Known rows, with every step that occurs
vede -> bomap: [ -5.3 -10.6  -1.9 -69.2  14.9  -2.9  21.0  -9.2 -21.1 -37.4 -14.1 -29.3
 -16.4 -35.2   3.3   4.3 -17.1 -10.8  21.1 -17.5  10.8   1.9  -8.7  -2.6
 -32.7   6.0 -10.9  -0.4   7.4   2.3]
razi -> zivuz: [  3.0 -19.5 -12.9   3.4  27.5  15.6  10.0 -11.0 -16.8 -28.5 -19.8 -33.2
 -19.9 -10.9 -10.0  11.9  18.9  -9.3  -3.3 -16.4  20.0  -7.1  -9.3   3.9
 -14.1  11.7 -28.5  15.8   2.2   3.6]
kodu -> nobi -> fefu -> bomap: [  2.5  -6.7 -11.8  -1.7  26.1  13.8  18.4   0.4   0.9 -59.6 -11.7 -27.9
  -6.9  -3.4  -7.8  17.1 -31.1  -9.2   2.5 -14.3   9.7 -27.3 -20.6  -8.3
  -8.1  -5.8  18.1  -9.3   0.0  -2.6]
nobi -> fefu: [-10.6 -15.8  -9.3 -31.2  23.8  21.7   8.9  -4.6 -11.5 -39.6 -22.2 -32.5
 -17.8 -24.1   2.1  29.0 -35.6  -5.7   5.7 -20.0  10.5  -9.8 -21.7  -7.3
   3.1  -2.2 -11.9  -9.7   4.6  -2.3]
zivuz -> razi: [ -1.5 -20.1  -1.1  -0.5  21.8  19.2  34.3 -20.8 -31.6 -29.2 -20.0 -22.2
 -22.2 -16.0   7.6   1.2 -24.8   1.5   8.4   2.5  17.4  12.0  -9.1  -3.6
 -24.9   6.5   3.9 -14.6   2.6  -2.4]
razi -> zivuz -> saremi -> favag: [ -4.7 -19.0  -8.0   3.6  -5.0  12.1  -9.4 -18.9 -14.0  -6.7 -11.5 -29.5
 -22.6   8.5  -4.7 -17.3  -9.0 -15.6 -32.2 -27.5  16.4  -6.7 -11.9 -17.9
  -4.4  -0.7 -15.0   4.3   3.0   1.5]
kodu -> nobi -> fefu -> favag -> saremi -> suteman: [-18.9 -10.6  -9.6 -30.1  -5.2  -5.2   2.8 -10.7 -30.4 -15.7   8.7 -33.0
 -21.8 -18.8  -2.4  -4.2 -14.6 -14.7 -16.3 -26.6  10.3 -13.7 -14.1  10.3
 -14.8 -19.1  12.5 -35.7  -5.5 -10.6]
nobi -> fefu -> goza: [-12.6  -8.5 -14.1   3.4  22.8   7.7  27.4  -9.2  20.4 -45.7 -24.8 -32.5
 -13.4  -8.2   0.0  24.9 -48.3 -14.0  13.4  -4.9  12.4 -20.7 -18.3 -12.5
  -6.2   1.8  -3.9 -20.8   8.7   3.2]
zivuz -> saremi -> favag -> fefu -> nobi: [  1.1 -23.3 -20.2 -23.9  11.8  14.8  23.3  -8.5 -16.2 -17.0  -1.7 -29.0
 -21.2 -22.5   2.7  -4.5 -14.0 -17.2 -38.3 -21.7  20.9 -28.1 -12.7  -7.3
 -25.7 -16.9   7.1 -27.7  -0.7  -1.3]
favag -> saremi -> suteman: [-18.5  -9.7  -9.8 -55.1   4.5 -13.3  10.4 -18.2 -33.5 -24.4   5.8 -26.4
 -26.8 -31.6  -0.6   2.9  -5.9  -8.6 -14.1 -24.2  18.7   1.2 -14.1  17.0
 -12.8 -18.2  -4.0 -27.6  -2.0 -10.6]
vitub -> fefu -> favag -> saremi: [ -1.9 -11.3  -7.2  -7.5  10.7 -16.7  -5.0  -7.9 -17.3  -9.4 -16.0 -46.4
 -26.1 -17.2  -4.3   3.3 -21.6  -2.5 -24.7 -26.2   4.1 -27.5 -19.1  -8.2
 -18.5  -1.5   5.7 -10.7  -0.4  -5.9]
nobi -> fefu -> favag -> saremi -> zivuz: [ -7.3 -15.5 -11.2 -25.4   2.5 -17.2 -16.6 -16.8 -15.8  -0.5  -7.3 -39.6
 -22.9 -23.9   5.5  -6.0 -13.2 -18.0 -28.9 -20.1   6.8 -43.6 -15.3  17.2
  -2.4  -0.9   1.1 -20.2  -0.4  -2.8]
suteman -> fefu -> nobi: [  3.1 -25.5 -19.1 -18.2  36.3  22.4  41.9 -11.6  -2.1 -37.6 -17.1 -24.2
 -23.8 -15.9   4.6   8.0 -26.6  -5.9   3.4 -22.2  14.1 -35.8 -11.0  -3.4
 -31.1 -17.6   5.1 -15.0   2.3  -3.0]
vede -> bomap -> fefu: [  0.0 -10.2   1.8 -74.6  11.1   3.1  16.1 -12.8 -25.9 -41.3 -25.9 -34.9
 -10.0 -28.0   5.0  31.5 -30.4 -11.0  13.0  -7.3  20.1   3.0 -11.7  -2.7
  10.1   7.1 -25.8 -10.4   8.2  -3.8]
kodu -> nobi: [ -1.3 -18.9 -10.2 -19.8  11.5  13.2  12.6 -12.8 -30.2 -18.9  -8.6 -23.5
 -16.1   6.8   2.9  21.0  -8.7  -8.5   6.4 -25.4  23.4 -14.9  -5.2 -13.9
 -34.8  -5.7  13.2 -25.1   4.8  -9.6]
bomap -> fefu: [  0.1 -14.3  -3.4 -44.7  18.0   8.1  12.1 -16.7 -21.8 -31.5 -30.5 -33.9
 -14.3 -19.3   4.8  46.1 -24.6  -7.7  -1.2  -2.6  25.6  -3.8 -13.7  -3.1
  16.9   1.8 -24.4 -14.8   7.4  -8.4]
favag -> saremi -> zivuz: [ -5.5 -15.6 -11.6 -47.3   9.1 -23.0  -8.9 -23.3 -24.7  -7.6  -6.0 -31.4
 -25.8 -25.7   8.1   0.0  -3.4 -13.1 -25.9 -22.2  17.3 -31.5 -13.3  21.2
  -5.3  -1.4  -8.0 -18.4   2.7  -5.2]
podev -> vitub: [-20.3 -19.0 -13.2 -56.8  41.3  17.5  34.2 -15.5 -30.4 -26.0 -17.1 -33.9
 -21.1 -15.0   1.7  19.8   9.1  -5.7 -10.7 -10.5  14.8 -14.2 -19.6  -5.6
 -16.6 -12.7  -3.1 -27.9  -2.1   4.4]
suteman -> saremi: [  1.7 -22.3  -6.5   1.0  32.4  -2.8  24.4 -12.7 -19.0 -27.6 -17.9 -29.5
 -30.2  -9.2   0.6  20.7 -14.2  -7.4  -5.4 -16.4  11.5 -34.1 -18.3 -11.6
 -16.8 -31.1 -12.4  -7.0   8.2   0.1]
podev -> vitub -> fefu -> favag -> saremi -> suteman: [-25.6 -11.3 -10.2 -44.6   7.5  -5.5  10.7 -14.8 -27.2 -10.8   1.9 -37.5
 -24.2 -26.6  -3.7  -4.6  -8.5  -6.9 -26.3 -25.5  11.8  -9.8 -17.8  12.0
 -12.4 -21.6   5.6 -32.5  -7.6  -6.7]
goza -> fefu -> favag -> saremi: [ -1.3 -12.9  -9.2  23.9  11.4 -17.5  -8.6  -9.6 -18.7 -10.4  -7.7 -40.7
 -29.3 -23.8  -4.5   8.8 -21.7 -14.1 -13.7 -16.1  -0.4 -32.6 -12.7  -2.3
 -11.7  -1.9   8.1 -19.6  -0.8  -4.7]
razi -> zivuz -> saremi -> favag -> fefu: [ -0.5 -16.0  -9.8 -19.1  11.9   3.3  -1.5  -5.6 -28.1  -4.6  -1.4 -30.7
 -20.5 -28.8  -2.6   7.0   0.6 -14.4 -42.3 -22.6  19.9  -9.0  -9.5 -12.1
  -3.3  -3.4 -17.2 -10.9  -6.6   0.0]
zivuz -> saremi -> suteman: [-22.4 -21.5 -10.3 -30.4  -2.0   5.1   9.5 -24.0 -24.5 -12.0   1.8 -20.7
 -24.9 -23.8  11.7  -0.5 -25.9  -7.4  -5.1 -14.7  28.1  -4.7 -12.4   0.4
 -22.9 -23.1  -4.0 -29.7  -2.5  -3.5]
razi -> zivuz -> saremi -> favag -> fefu -> goza: [ -4.7  -9.0 -14.8  16.4  15.4  -4.0  19.8  -9.4   9.5 -21.2  -9.9 -31.8
 -15.2  -9.3  -4.8   8.4 -20.6 -20.1 -20.5  -7.1  19.1 -19.8  -9.3 -14.5
  -9.5   2.4  -9.4 -19.5   0.4   5.7]
zivuz -> saremi -> suteman -> fefu -> bomap: [ -0.9  -9.7 -10.4   0.2  34.6   1.9  28.9  -9.5   6.0 -50.6  -7.6 -19.5
 -16.3 -16.0  -1.9   7.2 -33.3  -2.7   6.0  -9.6  10.9 -28.6 -13.7  -3.1
 -13.7 -18.5   9.7  -4.3  -7.9  -1.8]
bomap -> fefu -> nobi -> kodu: [ -7.5 -27.9 -13.5 -26.3  37.2  20.4  27.6  -6.1 -14.4 -30.7 -18.1 -30.4
 -24.4 -32.8  -5.2  29.4 -24.5 -12.0  23.2 -19.6  14.4 -26.3 -16.6   8.2
 -34.2 -20.0 -23.9  -6.6   6.9  -7.0]
razi -> zivuz -> saremi -> suteman -> fefu: [ -9.6 -22.3  -9.1 -12.8  29.2  13.8  21.4 -16.7 -14.8 -25.4  -7.7 -19.2
 -25.2 -17.3   6.3   8.5 -28.8   0.3  13.0 -25.6  16.1 -18.2  -6.9  -3.4
 -10.2 -18.9 -16.7  -8.2  -8.7  -2.5]
vitub -> fefu: [-11.2 -17.5  -8.3 -34.6  30.4  15.9  12.8 -14.4  -3.5 -18.3 -33.4 -35.4
 -20.2 -24.3   0.7  28.0 -35.3  14.5  -8.4 -32.0  22.9   0.8 -19.1 -10.1
  -6.3  -3.0 -14.8   2.3   5.0  -4.6]
suteman -> fefu -> favag -> saremi: [  3.4 -11.9  -6.7  -0.6  18.5 -19.2   1.6  -6.1 -18.1 -16.0 -11.0 -40.3
 -28.7 -16.1  -2.5   4.4 -17.0  -8.4 -11.3 -21.0  -2.5 -37.8 -13.5  -8.4
 -21.4  -4.1   7.0 -12.2  -3.5  -6.1]

Rows
[ -5.4  -8.1 -14.8  -1.8  28.8  -8.6  31.2  -7.5   8.7 -28.7 -14.7 -30.9
 -15.5 -26.8   0.3  30.1 -22.6 -14.8  -4.2   1.4  19.8 -20.5  -9.5  -8.7
 -20.3   0.3  -3.9 -27.2   2.4   2.3]
favag -> fefu -> goza
[ -6.7 -28.1 -15.2 -14.3  40.5  13.4  28.4   1.3 -17.1 -20.1  -4.2 -29.2
 -29.4 -38.6 -11.0  15.8 -12.1 -16.0   1.2 -29.4   7.2 -34.2 -16.3   5.0
 -41.4 -32.9 -18.8  -5.9   1.9  -4.2]
suteman -> saremi -> favag -> fefu -> nobi -> kodu
[ -3.5 -15.4  -8.5 -27.8  10.7  -0.5   0.5  -7.0 -27.7  -3.3  -1.7 -29.6
 -21.5 -32.6   1.7  12.1  -8.7 -12.7 -42.0 -20.4  18.9  -9.1 -10.2 -14.8
  -5.3  -7.5 -10.1 -18.4  -5.5  -2.3]
zivuz -> saremi -> favag -> fefu
[ -3.3 -18.8  -2.6   0.2   6.9   4.9  11.9 -21.2 -32.2 -14.3 -10.6 -30.5
 -21.9 -16.3   9.6 -20.4 -30.3  -7.5 -13.2  -4.9   8.7 -14.2 -12.4  11.2
  -7.9   7.1   9.9 -23.9  -1.9  -1.5]
nobi -> fefu -> favag -> saremi -> zivuz -> razi
[ -4.1 -16.6 -10.5 -21.3  10.4 -20.9 -10.4 -18.6 -14.7   2.2  -7.9 -36.2
 -25.7 -22.9   6.5  -5.0  -9.5 -15.4 -25.5 -20.8   6.6 -47.2 -10.5  16.1
  -8.9  -2.3   0.9 -16.8  -2.1  -4.1]
suteman -> fefu -> favag -> saremi -> zivuz
[ -7.7 -17.1 -10.3 -25.8  14.5  27.6   7.4  -3.9 -21.3 -36.4 -14.3 -28.9
 -12.8  -3.4   2.2  26.0 -35.0  -7.6   9.8 -30.2  13.6 -15.8 -17.1 -14.1
  -3.8  -5.3   2.9 -22.3   3.9  -6.2]
kodu -> nobi -> fefu
[ -3.9 -19.5  -2.4  -0.7   9.0   3.2  13.3 -24.4 -28.5  -6.9 -14.2 -31.3
 -22.6 -16.9   9.0 -19.9 -30.5  -0.6 -17.7  -9.3  12.8 -10.8 -11.6   9.9
 -11.2   7.4   8.2 -19.8  -1.8  -2.5]
vitub -> fefu -> favag -> saremi -> zivuz -> razi
[  3.6 -19.7 -13.0 -56.1  11.6  17.5  34.5 -12.9 -14.3 -43.5 -18.9 -32.5
 -13.2 -20.0   5.3   9.2 -29.7 -15.9  -0.3 -12.6  21.4 -19.8 -13.6   1.3
 -13.5  -6.2  -3.4 -21.9   9.3  -2.1]
vede -> bomap -> fefu -> nobi
[-10.0 -13.2  -7.4 -41.4  32.8  -3.1  23.9 -14.1 -19.9 -32.5  -5.2 -21.6
 -27.8 -27.5   2.0  14.7 -24.2   0.9   8.6 -29.3   9.4 -13.9  -9.1   5.2
  -6.4 -20.0 -10.0 -14.8  -6.9  -9.9]
favag -> saremi -> suteman -> fefu
[-18.1 -22.6 -12.0 -15.8  -0.2  10.6   6.7 -21.8 -25.6 -14.6   2.6 -23.3
 -23.3 -16.3   5.9  -6.8 -12.5  -9.4  -6.9 -18.3  28.5  -4.6 -11.5   4.8
 -18.9 -16.5 -14.4 -17.9  -4.4   0.0]
razi -> zivuz -> saremi -> suteman
[ -5.0 -14.5  -4.3 -11.5  11.6   1.6   8.5 -14.4 -12.6 -16.1 -14.3 -30.4
 -27.4   2.5 -10.3  -1.7  -6.1 -16.1 -34.9 -28.1   6.3 -13.3 -15.2 -11.9
  -0.4 -22.7  -9.6   0.4   8.6  -3.5]
suteman -> saremi -> favag
[ -8.1 -28.8 -17.1 -23.1  44.2  15.8  29.3   1.1 -17.5 -23.2  -6.9 -29.0
 -27.5 -48.5  -6.5  24.8 -12.3 -12.2  14.4 -22.9  11.9 -29.5 -14.4   8.6
 -50.4 -23.0 -17.5  -8.9   0.8  -4.7]
favag -> fefu -> nobi -> kodu
[ -5.3 -22.3  -3.4  -8.9  14.8  12.6  22.7 -27.7 -29.8 -15.0 -15.3 -22.1
 -21.4 -18.6  12.6 -10.2 -21.5  -3.8  -4.4   1.0  19.5  -0.5  -7.5  12.9
 -15.5   6.6   2.5 -18.8   1.5  -1.4]
saremi -> zivuz -> razi
[ -7.1 -17.3 -12.4  -4.3   5.9 -20.0 -18.3 -21.2 -14.8   5.9  -5.3 -36.8
 -26.1 -27.3   5.1  -2.2 -13.6 -19.4 -26.7 -17.2   7.8 -43.5  -9.6  20.3
  -2.0  -0.7   2.2 -22.0  -0.4  -3.1]
goza -> fefu -> favag -> saremi -> zivuz
[ -1.5 -19.0  -2.8 -14.7  10.4  -0.5  17.3 -27.3 -37.8 -17.5  -9.1 -24.6
 -24.1 -18.1  11.2 -16.4 -21.6  -4.0 -10.6  -5.9  16.7  -5.2 -10.0  14.5
 -12.3   7.3   3.8 -22.6   0.2  -3.2]
favag -> saremi -> zivuz -> razi
[ -0.6 -13.1  -7.1 -28.9  23.2  -4.0  11.1  -2.6 -27.3 -10.7  -3.4 -31.9
 -23.6 -32.6  -6.5  18.6   2.3 -14.9 -44.5 -22.4  12.3 -13.7 -12.0  -8.0
   0.0 -18.6 -12.5 -13.8  -2.8  -3.3]
suteman -> saremi -> favag -> fefu
[ -5.4  -6.7 -12.6   6.2  22.6 -10.2  28.7  -7.6  10.5 -25.3 -11.6 -31.7
 -17.8 -13.5  -5.7  17.4 -22.2 -20.2 -21.6  -7.4  13.5 -23.2 -11.1 -12.7
  -8.4  -9.7  -4.8 -23.5   3.7   2.6]
suteman -> saremi -> favag -> fefu -> goza
[  2.7 -23.2 -21.6 -31.9  26.7  13.8  33.7  -5.4 -16.9 -25.8  -6.0 -29.8
 -20.7 -36.5   3.2  12.8  -8.3 -13.1 -23.6 -14.9  22.1 -28.9 -12.1   1.5
 -32.4 -15.0   6.0 -28.0   0.1  -1.8]
favag -> fefu -> nobi
[ -5.3 -23.7 -10.3 -19.7  20.3  -9.7   5.8 -23.1 -15.2  -6.3 -12.6 -29.0
 -26.7 -17.8   8.5   6.2  -8.1 -14.6 -20.8 -17.4  16.6 -44.1 -14.0  13.9
  -5.1 -21.2 -12.7 -12.6   6.2   0.6]
suteman -> saremi -> zivuz
[  1.3  -8.9 -13.6  35.1  38.4   4.5  16.0  -9.9  10.7 -47.9 -13.7 -24.3
 -16.2 -27.1  -9.0  26.0 -31.0  -9.6   5.0  -0.4   9.0 -23.7 -12.3   3.2
  -0.6  -4.6   9.7  -4.0   0.6   0.2]
goza -> fefu -> bomap
[  5.2  -1.7 -10.8 -15.4  28.7  -5.6  17.5   0.6  -1.1 -40.4  -5.6 -29.4
 -12.0 -28.7 -13.2  13.7  -2.1 -13.4 -33.1  -7.3  11.1 -17.4 -14.6  -1.6
  -7.2  -4.8   9.4  -2.9  -5.2  -2.0]
saremi -> favag -> fefu -> bomap
[-20.2 -11.5 -10.4 -12.2   2.2 -10.2   1.9 -15.7 -23.0 -10.5   6.6 -31.7
 -27.4 -33.4  -3.4   0.7 -15.2 -14.7 -16.0 -18.4   9.9 -10.9 -10.7  16.3
 -10.3 -17.8   5.8 -31.4  -5.1  -8.4]
goza -> fefu -> favag -> saremi -> suteman
[ -3.3 -20.3  -3.7  22.0   9.3   2.5  10.1 -26.3 -29.8  -7.3  -8.9 -27.8
 -25.0 -20.5   9.1 -16.5 -30.2  -8.4 -10.1  -1.3   9.5 -14.1  -7.2  14.3
  -7.2   6.8  11.2 -25.3  -2.1  -1.5]
goza -> fefu -> favag -> saremi -> zivuz -> razi
[ -1.8 -19.8  -2.9   2.9   2.4   7.9  10.7 -20.9 -36.5 -12.9  -6.5 -28.9
 -19.1  -5.9   9.7 -21.4 -30.4  -8.5 -11.4 -10.2  10.3 -16.9 -10.2   8.0
 -12.4   5.8  16.5 -30.2  -2.3  -3.6]
kodu -> nobi -> fefu -> favag -> saremi -> zivuz -> razi
[ -9.2 -26.3 -16.2 -25.4  38.3  16.2  25.1   0.5 -15.9 -19.0  -5.4 -28.9
 -27.1 -42.7 -10.1  18.0 -10.5 -15.4   3.2 -26.9   9.8 -24.8 -14.1   7.9
 -43.6 -22.4 -17.3  -6.3   1.3  -5.7]
saremi -> favag -> fefu -> nobi -> kodu
[ -8.8 -29.6 -16.1 -15.5  31.9  16.1  21.2  -1.9 -18.5 -15.0  -3.1 -28.3
 -28.2 -37.5  -5.1  10.8 -19.5 -15.0   3.0 -27.8  12.0 -30.4 -15.2   0.3
 -45.5 -25.0 -17.3  -9.4   0.2  -3.5]
zivuz -> saremi -> favag -> fefu -> nobi -> kodu
[ -3.6 -13.0  -6.7 -44.5  -2.1 -24.5 -13.3 -18.7 -21.7  -2.5  -8.1 -40.8
 -19.8 -25.8   6.8  -7.2 -12.7 -20.5 -25.0 -16.3   9.6 -38.5 -11.6  19.0
  -1.5   3.7  -3.4 -19.6   1.4  -2.9]
vede -> bomap -> fefu -> favag -> saremi -> zivuz
[  3.5 -22.5 -16.5 -35.0  16.8  21.3  31.8 -15.4 -12.2 -37.1 -21.9 -32.2
 -16.4 -13.5   5.0  19.0 -25.8 -13.1 -10.3  -9.6  25.9 -24.3 -15.3   0.8
  -9.5 -10.3  -1.8 -25.1   8.5  -4.7]
bomap -> fefu -> nobi
[  1.4 -11.3  -7.7  -3.0   7.1 -22.1  -3.9  -7.7 -21.8 -11.7  -9.8 -42.8
 -27.5 -16.9  -3.4   1.5  -8.6 -12.5 -19.8 -16.0   2.5 -31.3 -15.4  -5.0
 -26.6  -1.0   8.9 -15.7  -0.1  -5.6]
fefu -> favag -> saremi
[  5.2  -5.1 -10.9  -4.6  23.0  -5.7  13.5  -1.9  -3.0 -36.2  -3.3 -28.4
 -12.8 -24.5  -8.4   7.3 -11.9 -13.0 -33.4  -7.4  13.2 -22.5 -15.8  -8.7
 -10.0  -7.6   8.6  -6.8  -6.5   0.3]
zivuz -> saremi -> favag -> fefu -> bomap
[-10.6 -33.9 -17.1  -1.7  41.8  25.1  30.5  -6.2 -11.3 -26.9  -5.3 -23.5
 -29.5 -28.6  -5.0   6.8 -24.5  -9.2  28.8 -31.1  10.9 -34.9 -13.1   6.9
 -46.0 -27.8 -23.9   0.1  -1.9  -2.3]
razi -> zivuz -> saremi -> suteman -> fefu -> nobi -> kodu
[-10.4  -9.2 -14.6   8.6  16.5  11.7  26.9  -8.7  13.8 -43.4 -19.1 -29.7
 -10.1   7.0   0.1  22.8 -48.5 -15.5  16.1 -12.1  14.7 -24.2 -15.1 -17.4
 -11.9  -0.3   6.4 -29.8   8.4   0.2]
kodu -> nobi -> fefu -> goza
[-11.4 -17.8  -7.1  13.9  21.9   8.9  13.3  -7.0   2.7  -2.8 -16.3 -35.8
 -22.6 -21.2  -1.2   8.2 -20.1 -11.1  -1.6  -8.2  -0.8 -32.8  -5.2  -4.5
 -28.8 -13.5  11.5 -11.2  -7.6  -3.7]
saremi -> suteman -> fefu -> favag
[ -3.3 -22.2 -19.5 -32.3  26.5  13.6  39.8 -13.6 -11.2 -37.4  -4.0 -23.2
 -25.9 -19.6   3.3  -2.2 -25.8  -7.6  -3.6 -28.6  14.3 -31.4 -11.7   6.9
 -25.3 -25.7   7.6 -25.2  -1.5  -6.0]
favag -> saremi -> suteman -> fefu -> nobi
[  2.7 -21.9 -19.3 -24.0  20.6  12.6  31.4  -5.5 -15.8 -21.8  -3.1 -30.8
 -22.8 -23.3  -2.7   0.2  -7.1 -18.7 -40.7 -24.1  16.4 -31.3 -14.0  -2.7
 -20.6 -24.7   5.2 -24.3   1.3  -1.7]
suteman -> saremi -> favag -> fefu -> nobi
[ -4.3 -24.9 -20.0 -27.7  25.5  26.5  32.0 -14.2  -0.1 -28.2 -23.8 -33.1
 -20.3 -17.5   2.3   6.8 -33.6   2.2 -15.6 -30.0  23.4 -21.3 -18.6  -3.8
 -25.6 -13.9   3.8 -13.0   6.7  -2.4]
vitub -> fefu -> nobi
[ -7.9 -22.2  -8.4  34.5  16.8  12.1   7.5  -8.2   0.5  -0.1 -13.7 -36.5
 -22.5 -11.9  -0.5  -2.3 -20.0 -12.0  -2.7 -10.3   1.8 -38.6  -5.6  -9.1
 -28.1 -10.8   5.3  -6.9  -9.9   1.1]
razi -> zivuz -> saremi -> suteman -> fefu -> favag
[ -2.3 -19.0  -6.7  25.5  28.1   8.3  11.8  -4.5   5.6  -4.9 -25.2 -38.8
 -22.7 -16.4  -0.6  15.0 -21.1  -9.6   1.3  -6.4  -3.3 -39.7  -6.2 -13.8
 -31.2  -5.5  10.2  -3.4  -4.4  -1.6]
suteman -> fefu -> favag
[-16.7  -9.3  -7.4 -37.4  -3.0 -12.3   4.2 -15.2 -28.2 -15.0   1.3 -35.4
 -22.9 -27.3  -1.8   3.0 -11.4 -14.5 -19.6 -15.5  14.4  -8.5 -13.6  14.8
  -7.1 -16.5   0.8 -30.9  -4.3 -10.4]
bomap -> fefu -> favag -> saremi -> suteman
